Each row was made from one small tree. The marks that hang from a mark follow it in brackets, in alphabetical order. Every link used is in the known rows. Write each row's tree.
Known rows:
tifova[minipus vavuzi zuzi[zovak[gadil]]]: [-31 -34 -57 -15  36   2  -3   1 -38 -46   8  24 -25   6  -5 -28  15  -4
  -6  -5  13 -15  11 -21 -13 -21 -18  -4   4 -13   0  -5 -19  -9   1 -31
 -25  27  23 -19   3   9   6 -15   4  -8  -3]
bekebed[givul]: [ 17  22  13  12   8  -5  15  -5  33  -1  18  11  -7 -17 -20  -7 -34   3
  47  -3  14  27  -8 -13  30  13  -4  17  -3  26 -27 -21  28  14  15  23
 -27  -9 -23  37 -22 -20  13 -14  25  12   6]
gadil[zovak]: [ 18  29   5  -2  10  -2  19   3  59  -3  -6 -14 -33  -4 -14  -9 -12  18
  73  10   0  -2 -14  19   6  16 -18  25  -6  10  -9   1  10   9   1  23
  -4  25 -10  13  -5 -22  26  -3  17 -17   1]
bekebed[givul[zuzi]]: [ -3  -3  18  17  12  -2  12  13  25   8  10  11 -12 -38 -33  13 -30   9
  47  -9   6  30 -17  -1  30   8  10   2  -2  15 -34 -30  45  25  12  29
 -42 -26 -13  25 -15 -23   2  -3  21  14  -5]
zovak[gadil zuzi[lorun tifova]]: [ 18  -7  43  35 -34  -7  15  17  10  27  -7  12 -10 -11  10  21 -20  11
  -9  15   4   4  -4  21  31  -9   1  10   4  12  20 -21 -36 -11   5  24
  21  11 -10  -7   2  -7  13  -4  -5   6  38]
gadil[zovak[zuzi[tifova[minipus]]]]: [  3  30  11  10  -4  23 -17  20  29  -4  -9  27 -20  25 -15  21  -9  24
  21  13  13  -4   9  14  25  28 -39  -8  20  -3  -5 -13 -10 -10   3  16
 -15   9 -10   1  -7  -7   1  16 -17 -13   5]
tifova[zuzi[zovak]]: [ -8   5 -13  -3   5  -1  15 -18  16  -3   6  -9   4  15 -18   1 -26   0
  28  -8  10  18 -21  -1  -5   5  -3  -2 -19   0 -18 -11  20 -11   2  14
  -8  17   2  -2  13 -19  32 -23  23   9  -9]
zuzi[zovak]: [ 17   9  -8  -7  12   6   5 -15  29  25  12  -1   6   5 -23 -17 -34 -17
  35   0  15   3  -5  17  14   7  -8  -4 -18  23   5   3  33   2   6  33
  -3  15 -11  21  -8 -29  17  -6  20  12   1]
givul[zuzi[tifova[minipus vavuzi] zovak]]: [  1 -23 -30 -13  14  15 -23  -1 -23  14   3   1  15   0 -12  -8  22  -1
 -26  -6 -20  -9  29 -10  -8 -15   8 -32   7  -8   2  28  24   2 -18 -18
 -15 -23   6 -16 -16  -7 -38  25 -13   8 -28]
bekebed[givul[zuzi[lorun tifova zovak]]]: [ -8   1  47  -8 -22  17   0  -3  27  23  20  -5  41 -22   2  18 -39   2
   3 -23 -30  14  10  -1   4  -6  39  13 -24  21  16  14  28  -4  13  30
   4 -30 -36  30 -15 -24 -35  17   8  38  -7]
vavuzi[tifova[minipus zuzi[zovak[gadil]]]]: [  0 -32   1 -11   7  23  -2  -7 -52 -36   1  15 -37 -14 -29  -3  11  -8
   4   8  49  -3 -23  19 -10   8 -16 -28  -2 -33  -2 -22 -13   0  12 -20
 -27  29  23 -12  17  -4  23  -9  20   2   5]
vavuzi[tifova[minipus]]: [ 41   7  -1  -3   1   9 -14  -4 -24   8 -15   8 -21  -8 -25   1  10  -4
  17  29  41  12 -16  15   4  20 -18 -28  25 -16 -26 -20   9  29   8 -12
 -22   5  29   9  -3   8  26  19  10 -13   2]
vavuzi[tifova]: [ 39   2  15   6 -11 -12  -3 -12  -1  18 -12 -18 -11 -14 -26   0 -16   3
  24  16  34  -4 -29  29  18  29  -9 -21  -6   6 -24 -13  21  35  -9   9
  -9   8  -7  18 -10  -8  35   1  22 -15  13]
gadil[zovak[zuzi[lorun tifova]]]: [  0  29  40  14 -24   8   1  12  65  13  -8 -27   4  16  16  29 -31  22
  25  -5 -13 -15  -7  27   7  23 -13  23  -4  11  10  -7 -19 -12   9  25
  28  15 -36  16   3 -13   8   1 -24  -3  21]
vavuzi[tifova[zuzi[zovak]]]: [ -2  -7  -7 -11  -9  12  -3 -28  -9 -12  -1 -31   0   0 -19   9 -29   4
   8  -4  27 -11 -26  30 -10  32 -10 -29 -22  -4 -35  -6  10  -8  -7   0
 -10  12   4   3  18 -22  37  -9  16  -3   9]
tifova[minipus vavuzi zuzi]: [-12  -3 -49   4  28 -18   2  -1 -32 -35  -6  11 -18  20   8  -7  48   1
  -7   6  17  17  -5 -35 -10  -9 -23  -2  23 -13 -47  -2   0  13  -4 -29
 -41  -9  28 -25  -1  28  14 -23  -1 -33 -13]
givul[zuzi[lorun tifova[minipus vavuzi]]]: [ -2  -6  -5  -1  -7 -19  -9   7 -15  -1 -12 -11  17  -4  24   0  36   6
 -33  -7 -40  -8  11 -19 -23  -7  17  -3  26 -25 -11  25  -1  10 -19 -30
   1 -46  26 -19  -9  27 -37  13 -29 -16 -22]
givul[zuzi[tifova[minipus vavuzi]]]: [  5 -13 -16   5   2  -5 -16  17 -22   7 -20  -1   6 -16 -10   0  38   9
 -17   9 -16   5  20 -13   0 -17   5 -21  19 -19 -15  17  17  15 -24 -19
 -16 -35  20 -23 -21  16 -31  32  -3 -20 -14]
tifova[minipus zuzi]: [ -7   9 -13  15  11  -3   1 -14  -9 -20   1  22 -26  13 -11  17  21   3
  14  11  11  35 -17 -33 -10   2 -23  -2  30 -16 -49 -26  12  15  17 -12
 -42 -12  20 -14  19  10  22 -16   8 -19  -8]

Write each row's tree:
[ 15  10  39  -1 -25   2   9   8  21  23   0   1   6 -20   5 -11 -21   6
   4  -2 -11   0  12  27   4 -17  15  14 -25  18  59   3  -5 -13   6  24
  43  26 -20  20   3  -3  -1   7  17  20  17]	zuzi[lorun tifova zovak[gadil]]
[-16  -9   5   2  10  -4  22  -1 -15 -21  10  12 -20  -6 -23  -7 -15   6
  21  -1  16  14 -12  21  10 -17   8   7 -10   5   5 -17   0 -12  13  16
 -23  36   3  -9  13 -27  26 -20  31  10   9]	tifova[zuzi[zovak[gadil]]]
[ -6  11 -30 -10   2   4 -17 -10   2   8   9  -7  43  15  36 -22  15 -23
 -39 -12 -25 -21  23 -18 -29  -1  -2   7  -5   1  42  27 -15  -2 -13  -7
  43 -11   6  12 -12  21 -30  10 -19   5 -17]	zuzi[lorun tifova[minipus vavuzi] zovak]
[-14  -9  12 -11   3 -10  34  -6   0 -18   7  -5 -11   0   1   0 -20 -14
  23  -5  -7  -5 -20   5 -16 -17  31  28 -15  -3  18 -14 -13 -14  10   2
  -2  40  -8   2  30 -10  22 -33  11  16   9]	tifova[zuzi[lorun zovak[gadil]]]
[-37   2 -41 -15  27   7   2 -18 -15 -33   3  -7  11  38  41 -14  20 -23
 -19 -28 -10 -23 -12 -37 -36  -9  -2  11   0 -19  -3   5 -17  -1  -4 -27
  -1  -5  17  -7  23  29  10 -15 -26  -5 -24]	tifova[minipus vavuzi zuzi[lorun zovak]]
[ 18  14 -15  -4  -9 -31  13  -6  28  22 -11 -26  30   7  37  -7  20  16
 -16   1 -28  -9   7  -3  -3  -4  26  15  -3  11  14  21 -21   3 -12   5
  36 -16 -19  -4 -17  18 -17  -3 -14 -20  -5]	zuzi[lorun tifova[vavuzi]]
[ -3 -13   5 -10  -2  24  -7 -25 -32 -31   8 -13   6  11  15  10   0 -25
 -17 -20  15 -18 -26  -3 -30  27  -3  -8   7 -27 -16  -8 -12   4  20 -22
 -10  -5  22   5  33  15  16  -5  -7  14  -9]	vavuzi[tifova[minipus zuzi[lorun zovak]]]
[  8  10 -40   8   9 -13 -24  -3 -11   8 -11   6   0   1   7 -12  49   9
 -11  20  -5  10  19 -15  13  -4 -20 -18  15  -1  -2   6  -2  17  -7 -14
   8 -17   8  -7 -14  31 -24   5  -9 -21  -1]	zuzi[tifova[minipus vavuzi]]
[ -2  -5  38   4 -10  20  -8  11 -10   3   8  26   1 -18   2 -12   0 -13
 -12   3  -7   9  18   6  -6 -15  11   9  -3   2  47  -3 -22 -12  24   5
  24  18   1   9   5  10 -28   5  11  25   5]	zuzi[lorun tifova[minipus] zovak[gadil]]
[  4  22 -23  10   6 -10 -10   7  -1  -5  -4  -8  12   8  27 -12  43  -5
 -32   1 -22  -7  14 -20  -9  -2   0  10  16 -11  13  14 -16   5  -8 -24
  23 -28  14  -8 -11  44 -28   9 -26 -19 -11]	zuzi[lorun tifova[minipus vavuzi]]
[ -2  13 -12  29 -16  -2 -19  14  -5   0  -7  15  15  25  35  13  19  -3
 -41   7  -9 -14   4 -20  -1  -3  -4  -3  26  -5  -8  -1 -29   0  -6 -19
  15 -26   9 -11   5  24 -18   5 -47 -19   7]	zovak[zuzi[lorun tifova[minipus vavuzi]]]
[ 13 -15 -12  -7  -3 -31   9   3  -6  32 -20 -24  10 -21 -12   1  29  32
  -7  -1 -23  -5  14   2  18  -7  14 -11  -4  -4  -7  23  31   5 -24  -2
  -1 -29 -13 -20 -27  -3 -17  12   6 -20  -8]	givul[zuzi[tifova[vavuzi]]]
[  1 -10  -8 -15  12  14 -16 -23 -42 -29   7   1   0  14 -23   3   1 -10
 -15   6  31  -1 -16  -5 -12  27 -17 -35  11 -19 -26  -4   5   7   4 -17
 -19   5  23  -1  12 -11  19  -1  16   9  -1]	vavuzi[tifova[minipus zuzi[zovak]]]
[  6  -9  25  -9  -2   0  15  10  26   2  12   8  -4 -23  -1 -17 -36 -27
  24  -8   0  -8 -17   8  -7 -16  22  31 -10  15  40  -7  -3 -10   3  17
   9  39  -1  18   5 -20  13  -8  19  23  12]	zuzi[lorun zovak[gadil]]
[ -5   1  52   9 -23  -5  23   1  37  12  10  -3  23 -29   8  22 -28  17
   7 -18 -24  22   1  -9   9   4  31  17  -5   5  -9   3  21   6  19  19
  -2 -43 -30  25 -19  -5 -37   3   1  24  -4]	bekebed[givul[zuzi[lorun tifova]]]
[  0 -14 -34 -19   3  11 -21  15 -26   1  -5  27 -11  -4 -16 -37  31   3
 -24   9  12  -1  32   4  10 -27 -13 -10  -3   8  47   9  -9  -4  -6  -2
  -1  18   6  -8 -25   6 -20  12   6 -10   2]	zuzi[tifova[minipus vavuzi] zovak[gadil]]
[-27  -9  15  -4  11   4   9   1  -8 -39   1  22 -16   4  10  -2  -6 -22
   3  -2   0  10  -9 -23 -26 -19  18  20   0 -16  13 -16 -22 -17  29 -17
 -10  24  22  -8  31   8  12 -18   2  22   0]	tifova[minipus zuzi[lorun zovak[gadil]]]
[ -9  -1  34 -17   6  12  14  -6  37   5  28  -7  26 -21   3  -1 -54 -25
  28 -34 -21   0 -13  -5   1  -1  43  23 -14  18  -4   0  38  11  10  26
  -7 -17 -29  35 -10 -36 -21  -1  10  36  -7]	bekebed[givul[zuzi[lorun zovak]]]
[ 14  19  -1   5  -3  17 -23 -17   3  20   6  13  10   4 -11  -5  -2 -10
  -4  19   6  16  22  -9   5   3 -19 -13  10   8  17   6  12  -6   3   7
   0   1   5  15  -2  -3 -14  21  15  12 -20]	zuzi[tifova[minipus] zovak]
[-30 -35 -38 -19  21 -10  12  -1 -14 -31  -1   4 -25  -1 -15 -25   0   7
  -3  -6   2 -14 -13   6  -9 -19   6   0 -23   7   8   1  -5 -11 -28  -7
  -6  33   4 -17   1  -4  23 -27  19  -2  10]	tifova[vavuzi zuzi[zovak[gadil]]]
[ 18  19   3  28 -17   8 -23   6 -10  16  -4  34  -1  13 -14  38   7  -4
  -8  19  21  16   4   5  27   2 -29 -22  25   0 -20 -27  -1   0   7   1
 -16 -14   8  -8   5   2   2  19 -10  -6   7]	zovak[zuzi[tifova[minipus]]]
[-20   1   1   0  10   8   3 -13   3 -16  12   1  18  31  23   3 -10 -25
   2 -16  -3   7 -19 -36 -30   1  13   5   6 -19  -5  -1  -5  -3   7 -12
 -12   0  12  -1  37   7   8 -13 -10   6 -20]	tifova[minipus zuzi[lorun zovak]]
[  7  26  36  14 -14  24 -17  14  38   4   0   8  -6  27  22  29  -5   6
  13   1   0 -13  -8  -1   6  25 -21  11  22  -5   2 -18 -28 -10  34   8
   4   5 -10  11  13   4  -3   9 -36  -9   3]	gadil[zovak[zuzi[lorun tifova[minipus]]]]
[  3   8 -27  -4   9  19 -27  24  20  -2 -15  13 -18  30   1  -3  22  10
   6  13  10 -26  13  -2  24  11 -46 -11  12   5 -11   7 -24   0  -6 -13
  -4  -1  -8  -5 -11  -1  -6  13 -31 -28  -2]	gadil[zovak[zuzi[tifova[minipus vavuzi]]]]
[  9  -4   1   1 -12 -24   9  17  14  18 -17 -34  24 -18  20   5  10  10
 -18 -15 -44 -14   8   8  -9   1  35   1  -4  -7   2  39  12   7 -27   2
  28 -35 -10 -11 -22  10 -23  11 -17  -3 -17]	givul[zuzi[lorun tifova[vavuzi]]]
[-26   3 -45   8  22 -30   8   5 -16 -43  -4  -5  -2  25  38  -9  34   2
 -18  -3 -15  -9  -3 -46 -24 -12  -3  11  19 -28 -25  -3 -29  13   2 -40
 -16 -21  20 -23  15  34   4 -30 -30 -26 -21]	tifova[minipus vavuzi zuzi[lorun]]
[ -4   0  38  -6 -13  14  -5  -1  -4  25   7  -6  31  -9  11  12   0 -25
 -12 -14 -32   1  23  -7 -26   1  28  -5   2  -5  19  16  21  -5   3  -9
   5 -22   9   3   8  -1 -32  25  -5  32 -21]	givul[zuzi[lorun tifova[minipus] zovak]]
[  8  22  22   1  -7  18 -19 -13   5  20  11  -1  27  11  19  -3  -1 -16
 -15  -4  -5  12  18 -18 -25   6   7   7  -3  -3  35  10   3  -9   9   8
  29  -6 -10  21   6   8 -28  19  -4  25 -13]	zuzi[lorun tifova[minipus] zovak]
[ 12  -1  15   1 -10   9   8  -4  11  22  -4   5 -11 -27 -27 -17 -14   9
  13   8  11  11  11  28  16 -14  -5   3 -21  25  53   5  18 -19  -4  30
  15  30 -25   5  -5 -17   1   9  40  19  25]	zuzi[tifova zovak[gadil]]
[  3  -2   0   6   4  -1  -8 -16 -35 -30  -7   5 -26  -4 -26  11  18  10
   2  14  35  12 -24   0  -5  21 -23 -36  23 -30 -63 -24  -2  16   3 -22
 -34 -16  37 -10  19  22  31  -7  14 -24  -8]	vavuzi[tifova[minipus zuzi]]
[ -3  20   7  -6 -12  -7   0  22  49  -1 -12 -32  -3  23  26   5 -20  15
  -5  -8 -26 -43  -2  21  -1  24 -14  24  -5  10   9   9 -35 -16  -8  18
  32  -4 -32   1  -9  -2   1  -3 -47 -23  12]	gadil[zovak[zuzi[lorun tifova[vavuzi]]]]
[  3  -7  18   5 -16 -22  24 -18 -14 -19   0 -34   1  -2  10  22  -8   8
  -2  -5   7  -8 -32  17 -21  30  11  -5 -12 -12 -42 -12 -13  12   6 -10
   5  -4   3  -3  26   4  30 -19  -9 -11   0]	vavuzi[tifova[zuzi[lorun]]]
[ 14   2 -41 -14   5   0 -11 -19  12  25  -4  -8  25   6  -7 -26  -2  17
 -16   1  -7 -14  12   7  10  -2  -3 -10 -23  21  26  30  21  -2 -28  23
  32   2 -21   4 -22  -4 -14  14   4   2   4]	zuzi[tifova[vavuzi] zovak]
[ 11 -14  20  30 -10   7 -12  21 -21   5  -8  48 -29  -5 -22  20  10   3
  -2  41  32  13  10  14  39  -9 -21 -17  29   7   5 -42 -14  -6  18  -5
 -23   8  21 -15   3   2  12  13   2  -5  32]	zovak[gadil zuzi[tifova[minipus]]]
[-35 -24 -22 -12  13 -11  27  -6  -7 -27   2  -3  -5   9  16 -24  -4  -7
 -11 -10  -8 -24 -13  -4 -21 -21  18  29 -18  -3  21  -1 -22 -11 -12 -11
  15  24  -1 -17  11  -1  19 -30  -7   0   7]	tifova[vavuzi zuzi[lorun zovak[gadil]]]
[ -4 -23 -14  -5   8 -10  -3   1   4   2   6  -4  15 -33 -15  -1   7  27
  -8  -7 -22  11  15  -3  29  -7   4   4  -9  23 -26  12  34  21 -10   6
 -18 -42 -28  10 -40  -7 -43   2  -8 -10   4]	bekebed[givul[zuzi[tifova[vavuzi]]]]
[  1 -30  39  -4 -15   7  10  12  -3  38   0   3  -2 -44 -42  -1 -15  10
  10  -3  -2  20  16  32   8 -12  34  -9 -18   7  30   1  23  -9  -2  21
   0  16 -10 -14  -8 -32  -8  11  33  22   8]	givul[zuzi[tifova zovak[gadil]]]
[-20  -7 -66 -18  34   2  -8  -9 -19 -29   5   6  -2  20   8 -14  23  -8
 -14   4   9 -11  -5 -38 -12 -11 -20   0   0 -11 -14   7   5  -1 -18 -27
 -17 -10  20 -16   1  11   8  -3 -11 -13 -26]	tifova[minipus vavuzi zuzi[zovak]]
[  0 -15   4  21 -20 -31   7  22   6   7 -20   1  -6   6  16   5   2   9
 -30   1  -3 -24  -8  21  16 -15   6  21   2   8  32 -15 -35 -12 -19  -3
  29  10 -10  -7  -2   6   3 -14 -22  -6  38]	zovak[gadil zuzi[lorun tifova[vavuzi]]]
[ 23  -3  22  -4  -9   9  -4  -3   9  36  -1 -16  22 -20 -30  11 -18   6
  14 -11 -23   9  14  19   1  -5  21 -21 -18   2   7   8  53  -5 -13  27
   2  -7 -11  -1 -14 -35 -17  14  20  21  -7]	givul[zuzi[tifova zovak]]
